What can hang from each mark
dopi: gumar
tiral: gumar vufip
luda: fofub gosok
fofub: luda todo vufip
gumar: kebap
vegurik: todo
kebap: gumar
gosok: luda
todo: fofub sofek vegurik
bepul: fofub sofek
sofek: bepul

Every row comes from one small tree of marks. Brackets hold a mark, then the marks that hang from it, in alphabetical order. Every link used is in the known rows. Which tree was each row made from?
Known rows
[todo sofek]: [ 3.108 -0.879  1.165  1.961 -0.430  3.330  1.129 -1.992  1.415  1.664
  0.590  3.846 -0.131 -3.429 -3.328  3.510  2.580 -0.925  1.626  3.017
 -1.151  0.936 -1.119 -2.578  1.209  3.909  2.640 -1.801 -1.713 -2.205]
[luda [fofub vufip] gosok]: [-2.836 -0.555 -1.804  1.690 -1.720  2.673 -1.797  1.376 -0.830  0.795
  0.549  5.065 -2.430 -2.775 -2.411  2.297  0.632  0.871  0.420  1.550
 -1.338  1.629  2.112  3.626 -0.499  3.450  2.295 -3.968  0.547 -1.578]
[tiral [gumar kebap] vufip]: [ 0.529  1.589 -0.485  0.366 -0.518  5.106  0.847 -1.524  1.889  1.267
  0.670 -2.323 -2.050 -1.749 -2.641  4.500  0.516  0.821 -0.473  4.283
 -0.844  2.724 -3.122 -1.743  0.842  4.407  1.816 -1.404 -1.489  2.900]
[luda [fofub todo vufip] gosok]: [-2.647 -1.107 -1.881  3.122 -1.839  1.466 -1.699  0.972 -1.278  0.852
  0.228  5.757 -1.702 -2.817 -2.019  1.952  0.218  0.517 -0.289  1.394
 -1.858  1.780  3.100  4.189 -0.809  3.352  2.130 -3.202  0.988  0.010]
[gumar kebap]: [ 1.543  1.160  0.662 -0.088 -1.246  2.303  1.754 -0.579  1.183  0.528
  0.878  2.947 -1.379 -2.044 -3.108  4.090  2.099  0.942 -0.485  3.871
 -1.105  2.210 -5.653  0.581 -0.499  2.842  3.203 -1.962 -1.021  0.723]
[tiral gumar]: [ 0.266  0.541  0.140  1.064 -1.024  4.334  1.618 -1.596  2.337 -0.042
  0.710 -0.866 -1.786 -3.447 -3.421  4.482  1.558 -0.062  1.431  2.827
 -0.603  1.732 -5.136 -0.256 -0.066  2.458  1.684 -1.561 -1.293 -0.549]
[luda [fofub [todo sofek vegurik]] gosok]: [-1.444 -2.854 -0.967  3.553 -1.619  1.578 -2.122  0.632 -2.012  1.313
 -0.202  8.275 -1.976 -3.301 -1.656  2.428  1.590  0.123  0.892  0.809
 -1.221  1.145  2.483  2.175  0.078  4.188  2.873 -3.150  1.014 -2.433]
[gosok [luda [fofub todo vufip]]]: [ 0.645  0.799  0.098  0.483 -1.409  1.828 -0.236  0.591  0.193 -1.653
 -0.577  3.910 -0.620 -3.321 -2.527  3.426  1.102 -1.394 -1.205  2.708
 -2.126  1.492  2.229  2.522 -1.310  3.421  1.946 -1.471 -1.012  1.923]
[bepul [fofub [luda gosok] [todo vegurik] vufip] sofek]: [ 3.264 -1.685  1.588  3.641 -1.855  2.052 -1.493 -1.465 -0.902 -1.401
 -0.595  3.769  0.454 -1.586 -3.159  3.559  2.240 -1.697 -2.317  4.065
 -1.456  0.066  2.964  2.633  1.725  4.362  2.575 -1.902 -2.055 -0.949]
[sofek bepul]: [-1.013 -0.569 -0.772  2.772  0.242  4.017  2.287 -1.266  1.388  1.604
  1.341  0.382 -0.013 -3.565 -3.559  4.789  2.115 -1.119  1.476  2.273
 -0.279  2.049 -3.900  0.199  1.807  2.348  1.983 -1.895 -0.726  3.450]
[tiral gumar vufip]: [-0.161  1.036 -0.868  1.853  0.011  6.217  0.772 -1.914  2.684  1.326
  0.821 -1.560 -1.474 -2.675 -3.168  4.551  0.468 -0.352  0.520  3.742
 -0.620  2.158 -1.515 -2.155  1.327  3.937  1.194 -1.776 -1.445  2.345]
[todo [fofub [luda gosok] vufip] [sofek bepul] vegurik]: [ 1.570 -2.011  1.585  2.087 -1.240  2.016 -0.438 -0.399 -2.991  1.386
 -0.903 -2.120 -0.208 -2.247 -2.970  4.534  2.804 -2.185  0.061  0.928
 -2.601 -0.132  5.468  0.263  1.347  7.098  3.240 -2.849 -1.174  0.825]
[dopi gumar]: [-1.796  0.362  0.108  0.458 -0.810  2.985  0.936 -1.344  2.826 -0.030
  0.834  5.657 -1.327 -3.211 -3.623  3.377 -0.260  0.010  1.475  3.829
  0.822  0.858 -4.673  1.823  0.749  2.691  2.590 -2.183 -2.429 -2.224]
[luda gosok]: [-1.669 -0.423 -0.225  3.125 -1.369  3.812  0.073  0.040  1.346  0.921
  1.249  3.905 -2.312 -3.265 -2.942  3.247  2.017 -0.206  0.821  2.212
 -0.171  2.024 -1.519  1.414  0.051  2.801  1.871 -3.114 -0.508 -1.479]
[vegurik [todo [fofub vufip] sofek]]: [ 1.558 -0.383 -0.302  1.516 -0.140  1.755  0.532 -1.781 -0.041 -0.306
 -1.458 -2.604 -0.865 -2.506 -2.745  3.030  1.996 -3.295 -0.393  2.035
 -0.767  0.636  2.798  0.012 -0.515  4.800  2.721 -2.378 -1.174  2.148]
[luda fofub gosok]: [-3.377 -1.335 -1.482  1.765 -1.105  2.865 -0.912  1.283 -0.952  0.391
  0.322  7.719 -3.166 -3.603 -2.502  2.902  1.377  1.047  1.111  1.371
 -0.366  1.797 -0.772  2.805 -0.468  2.850  2.460 -3.990  0.988 -2.135]
[tiral [gumar kebap]]: [ 0.846  1.088  0.577 -0.327 -1.485  3.271  1.673 -1.311  1.541 -0.074
  0.525 -1.625 -2.410 -2.486 -2.992  4.395  1.619  1.128  0.467  3.451
 -0.777  2.218 -6.422  0.260 -0.493  2.741  2.324 -1.287 -1.276  0.017]
[kebap gumar]: [ 0.555  0.795 -0.424  1.071 -1.129  3.696  0.099 -1.184  2.817 -0.243
  0.421  1.790  0.112 -3.675 -2.454  4.473  0.140  0.331  0.982  3.785
 -1.073  1.025 -6.552  1.049 -0.329  4.246  2.303 -2.400 -0.922  1.373]
[bepul [fofub luda [todo vegurik] vufip] sofek]: [ 4.493 -1.235  1.866  2.946 -1.474  2.084 -0.879 -2.097 -0.533 -1.614
 -0.621  4.146  1.250 -1.659 -3.631  3.984  2.184 -1.950 -2.271  4.463
 -1.808 -0.175  2.098  2.097  1.767  4.143  2.844 -1.590 -2.324 -0.205]
[gosok [luda fofub]]: [ 0.150  0.586  0.432 -0.513 -0.943  2.818  0.248  0.822  0.543 -1.958
 -0.570  5.163 -1.664 -3.834 -2.964  4.038  1.997 -1.027 -0.118  2.719
 -1.086  1.508 -0.362  1.695 -1.091  3.005  2.186 -2.044 -1.059  0.688]
[sofek [bepul fofub]]: [-1.662 -1.361 -0.600  1.814  0.467  3.903  2.877 -2.000  0.834  0.206
  1.007  1.548 -0.292 -3.173 -3.157  5.315  2.662 -1.021 -0.070  2.358
  0.018  1.203 -5.787  0.553  1.768  2.224  2.360 -2.477 -1.016  2.359]
[vegurik [todo [fofub [luda gosok] vufip] sofek]]: [ 1.019 -0.711 -0.029  1.143 -0.346  0.967  0.199 -0.713 -0.760 -0.351
 -1.944 -4.214 -1.271 -2.969 -3.036  3.033  2.045 -3.478 -0.566  1.939
 -0.884  0.908  4.644  1.366 -1.078  5.515  2.280 -2.191 -1.102  2.853]
[bepul sofek]: [ 3.434 -0.343  1.352  3.737 -0.913  4.347  0.088 -1.922  1.773 -0.052
  0.709  6.798 -0.285 -2.618 -4.218  3.532  1.968 -0.692  1.171  4.366
 -0.067  1.450 -1.877 -0.839  2.373  2.307  2.588 -1.909 -1.614 -1.635]

Which tree is each row?
[ 3.438 -1.202  1.107  3.936 -1.115  2.823  0.021 -3.114  0.390 -1.598
  0.101  5.990  0.837 -1.401 -2.984  3.442  1.623 -1.146 -2.312  4.591
 -1.254  0.212 -0.658  0.871  2.003  2.660  2.863 -1.888 -2.120 -1.145] -> [bepul [fofub todo vufip] sofek]
[-0.266 -0.157 -1.534  1.955 -0.998  1.566 -0.231 -0.172 -0.370  0.271
  0.091  5.484 -0.004 -2.997 -2.849  2.654  0.074 -0.158 -0.398  2.289
 -2.571  1.166  1.493  2.812 -0.489  2.966  2.652 -2.325  0.372  1.245] -> [luda [fofub todo vufip]]
[ 1.471 -1.020  0.442  0.752  0.286  1.139  1.430 -1.161 -0.439 -0.829
 -2.220 -2.394 -1.271 -3.600 -3.355  3.664  2.664 -3.611 -0.069  2.095
 -0.429  0.803  2.047  0.414 -0.823  4.979  2.599 -1.867 -0.938  2.946] -> [vegurik [todo [fofub luda] sofek]]
[ 0.739  0.588  0.072  3.068 -2.014  0.287 -0.308  0.606  0.357  0.998
 -0.034 -2.131  0.651 -3.002 -3.491  2.641  0.518 -2.034 -1.608  2.937
 -3.223  1.947  5.741  4.755 -1.299  4.670  1.033 -0.791 -0.951  4.168] -> [fofub [luda gosok] todo vufip]
[ 0.337 -1.382  1.499  1.647 -0.325  1.182  1.773 -0.709 -2.407  0.942
 -0.913 -2.832 -0.670 -3.074 -3.228  4.178  2.023 -1.654 -0.238  1.598
 -2.219  0.865  3.234  0.194  0.679  5.940  2.449 -2.237 -1.130  2.534] -> [todo [fofub [luda gosok] vufip] [sofek bepul]]
[ 1.008 -1.409 -1.362  2.525 -1.120  1.724 -1.265 -0.605 -1.362  1.697
  0.037  4.585  0.715 -2.642 -2.400  2.910  0.788 -0.789  0.348  1.553
 -2.774  0.600  3.444  1.646  0.774  4.230  3.048 -2.269  0.139  0.558] -> [luda [fofub [todo [sofek bepul] vegurik] vufip]]
[-0.252 -1.834 -0.154  1.576  0.401  1.092  1.230 -0.933 -1.190  0.004
 -1.931 -4.624 -1.554 -3.639 -2.919  3.827  2.667 -3.660  0.209  1.381
  0.048  1.261  2.467  0.932 -0.218  5.106  2.171 -1.962 -0.564  4.292] -> [vegurik [todo [fofub [luda gosok]] [sofek bepul]]]
[ 1.448 -0.148  0.249  0.928 -1.420  1.953 -0.823  0.260 -0.684 -0.719
 -0.630  2.374 -0.045 -3.129 -2.273  3.572  1.624 -1.816 -0.519  2.071
 -2.191  1.108  3.943  1.863 -0.245  4.321  2.194 -1.304 -1.133  1.917] -> [gosok [luda [fofub [todo [sofek bepul] vegurik] vufip]]]
[ 2.033  0.208  0.546  0.637 -1.654  1.939 -1.111  0.283 -0.238 -0.984
 -0.722  3.773 -0.283 -2.986 -2.337  3.375  1.485 -1.662 -0.866  2.446
 -2.398  0.960  3.776  1.715 -0.804  4.275  2.309 -1.461 -1.286  0.549] -> [gosok [luda [fofub [todo sofek vegurik] vufip]]]
[ 2.628 -1.432  1.568  3.254 -1.412  1.667 -0.541 -1.614 -0.586 -1.730
 -0.577  3.724  0.238 -1.990 -3.440  3.491  1.911 -1.420 -2.580  4.413
 -1.333  0.607  1.786  2.616  1.260  3.743  2.205 -1.667 -1.983 -0.056] -> [bepul [fofub [luda gosok] todo vufip] sofek]
[ 3.371 -0.571  1.226  2.421 -1.028  4.108 -0.076 -2.805  0.841 -1.804
  0.378  5.728  0.120 -1.363 -3.460  3.802  2.108 -0.590 -1.637  4.748
 -0.655  0.082 -1.641  0.265  2.341  2.819  2.958 -2.760 -2.561 -2.507] -> [bepul [fofub vufip] sofek]
[ 2.513 -1.319  0.405  3.852 -2.071  0.322 -1.976 -0.064 -1.250  2.896
 -0.143 -3.946  1.617 -2.661 -2.796  2.997  1.373 -2.753 -0.487  1.902
 -3.294  1.117  9.120  2.930  0.620  6.496  1.557 -0.645 -1.235  3.218] -> [fofub [luda gosok] [todo [sofek bepul] vegurik] vufip]
[ 3.240 -0.730  0.853  3.461 -2.524  0.339 -2.297  0.021 -0.745  2.260
 -0.334 -2.513  1.283 -2.527 -2.883  2.620  1.456 -2.648 -0.807  2.309
 -3.649  0.881  9.128  2.865 -0.109  6.584  1.773 -0.883 -1.428  1.338] -> [fofub [luda gosok] [todo sofek vegurik] vufip]
[-0.014  0.368 -0.993  1.437 -0.285  2.327  0.972 -1.055  0.654 -1.200
 -1.192 -2.509 -1.195 -2.596 -3.084  3.324  1.488 -3.154 -0.940  2.123
 -0.571  1.084  1.188  1.739 -1.215  3.648  2.518 -2.729 -0.759  3.589] -> [vegurik [todo [fofub vufip]]]
[ 1.473  0.411  0.496  0.506 -1.395  1.644 -0.405  0.283 -0.120 -1.245
 -0.723  3.322 -0.383 -3.247 -2.513  3.226  1.275 -1.568 -0.959  2.673
 -2.273  1.313  3.291  1.636 -0.981  3.961  2.065 -1.275 -1.233  1.284] -> [gosok [luda [fofub [todo sofek] vufip]]]
[ 2.423 -0.409  0.805  3.189 -1.915 -0.152 -0.665 -0.030 -0.319  1.922
 -0.307 -2.475  0.990 -3.052 -3.176  2.256  0.967 -2.211 -1.019  2.869
 -3.394  1.535  7.425  2.788 -0.619  5.672  1.250 -0.391 -1.348  2.766] -> [fofub [luda gosok] [todo sofek] vufip]
[ 2.921 -1.193  2.201  1.487 -1.727  1.984 -0.966 -0.224 -2.382  0.532
 -1.159  0.295 -0.637 -2.170 -3.024  4.115  2.787 -1.835 -0.259  1.425
 -2.936 -0.557  5.759  0.051  0.231  7.077  3.516 -3.152 -1.554 -1.875] -> [todo [fofub [luda gosok] vufip] sofek vegurik]
[-0.332 -1.161 -0.523  2.178 -0.218  2.438  1.708 -1.385 -0.082  0.460
  0.472 -1.435  1.058 -2.865 -3.211  4.963  2.154 -2.043 -1.188  2.312
 -1.576  0.903 -0.920  2.330  1.350  3.591  2.137 -1.624 -1.152  4.430] -> [sofek [bepul [fofub luda [todo vegurik] vufip]]]
[-0.949 -1.015 -0.452  1.985  0.069  2.111  2.475 -1.479  0.050  0.290
  0.463 -1.573  0.883 -3.118 -3.361  4.835  1.898 -1.900 -1.252  2.616
 -1.407  1.239 -1.719  2.448  1.063  3.181  1.882 -1.425 -1.122  5.059] -> [sofek [bepul [fofub luda todo vufip]]]
[ 0.172 -1.310 -0.270  1.542  0.027  0.992  0.623 -0.900 -1.206  0.201
 -1.786 -6.008 -1.012 -2.989 -2.819  3.370  2.131 -3.685 -0.220  1.493
 -0.633  1.220  4.487  1.375 -0.337  5.497  2.089 -1.929 -0.900  4.653] -> [vegurik [todo [fofub [luda gosok] vufip] [sofek bepul]]]
[ 3.967 -0.767  2.374  0.883 -1.406  2.120 -0.209 -0.823 -1.908  0.292
 -1.266  0.460  0.238 -2.268 -3.456  4.505  2.726 -2.153 -0.261  1.851
 -3.297 -0.813  4.931 -0.653  0.380  6.860  3.730 -2.804 -1.781 -1.219] -> [todo [fofub luda vufip] sofek vegurik]
[-0.163 -0.741  0.569  3.187 -1.106  0.503  1.050  0.501  0.219  0.579
 -0.395  1.178 -0.513 -4.268 -3.728  3.495  1.507 -1.935 -0.507  2.675
 -1.845  2.146  1.490  3.609 -1.257  3.892  1.245 -0.745 -0.359  3.494] -> [fofub [luda gosok] todo]
[ 1.429 -0.940  0.455  3.619 -1.531 -0.165 -0.251 -0.198 -0.722  2.627
 -0.176 -4.320  1.248 -3.189 -3.145  2.669  0.960 -2.450 -0.824  2.461
 -3.139  1.826  7.411  2.918  0.185  5.751  0.999 -0.179 -1.169  4.508] -> [fofub [luda gosok] [todo [sofek bepul]] vufip]
[-1.120 -0.390 -0.346  1.142 -0.042  1.575  1.216 -0.097 -0.249 -1.458
 -1.820 -2.106 -2.200 -3.521 -3.356  3.746  2.130 -3.244 -0.479  1.866
 -0.038  1.414  0.751  2.632 -1.721  4.073  2.133 -2.595 -0.433  3.893] -> [vegurik [todo [fofub [luda gosok]]]]
[ 1.410 -0.718  2.208  1.022 -0.916  1.242  1.236 -0.440 -1.765  0.140
 -1.113 -0.466 -1.115 -2.892 -3.420  3.621  2.033 -1.352 -0.823  2.163
 -2.653  0.520  3.408  0.001 -0.445  5.927  2.714 -2.584 -1.443  0.034] -> [todo [fofub [luda gosok] vufip] sofek]
[ 2.832 -1.479  1.807  1.485 -0.845  2.033  0.344 -0.947 -2.569  1.133
 -1.007 -2.267  0.664 -2.351 -3.251  4.908  2.836 -2.507  0.199  1.233
 -2.960 -0.380  4.594 -0.287  1.417  6.858  3.411 -2.477 -1.461  1.310] -> [todo [fofub luda vufip] [sofek bepul] vegurik]
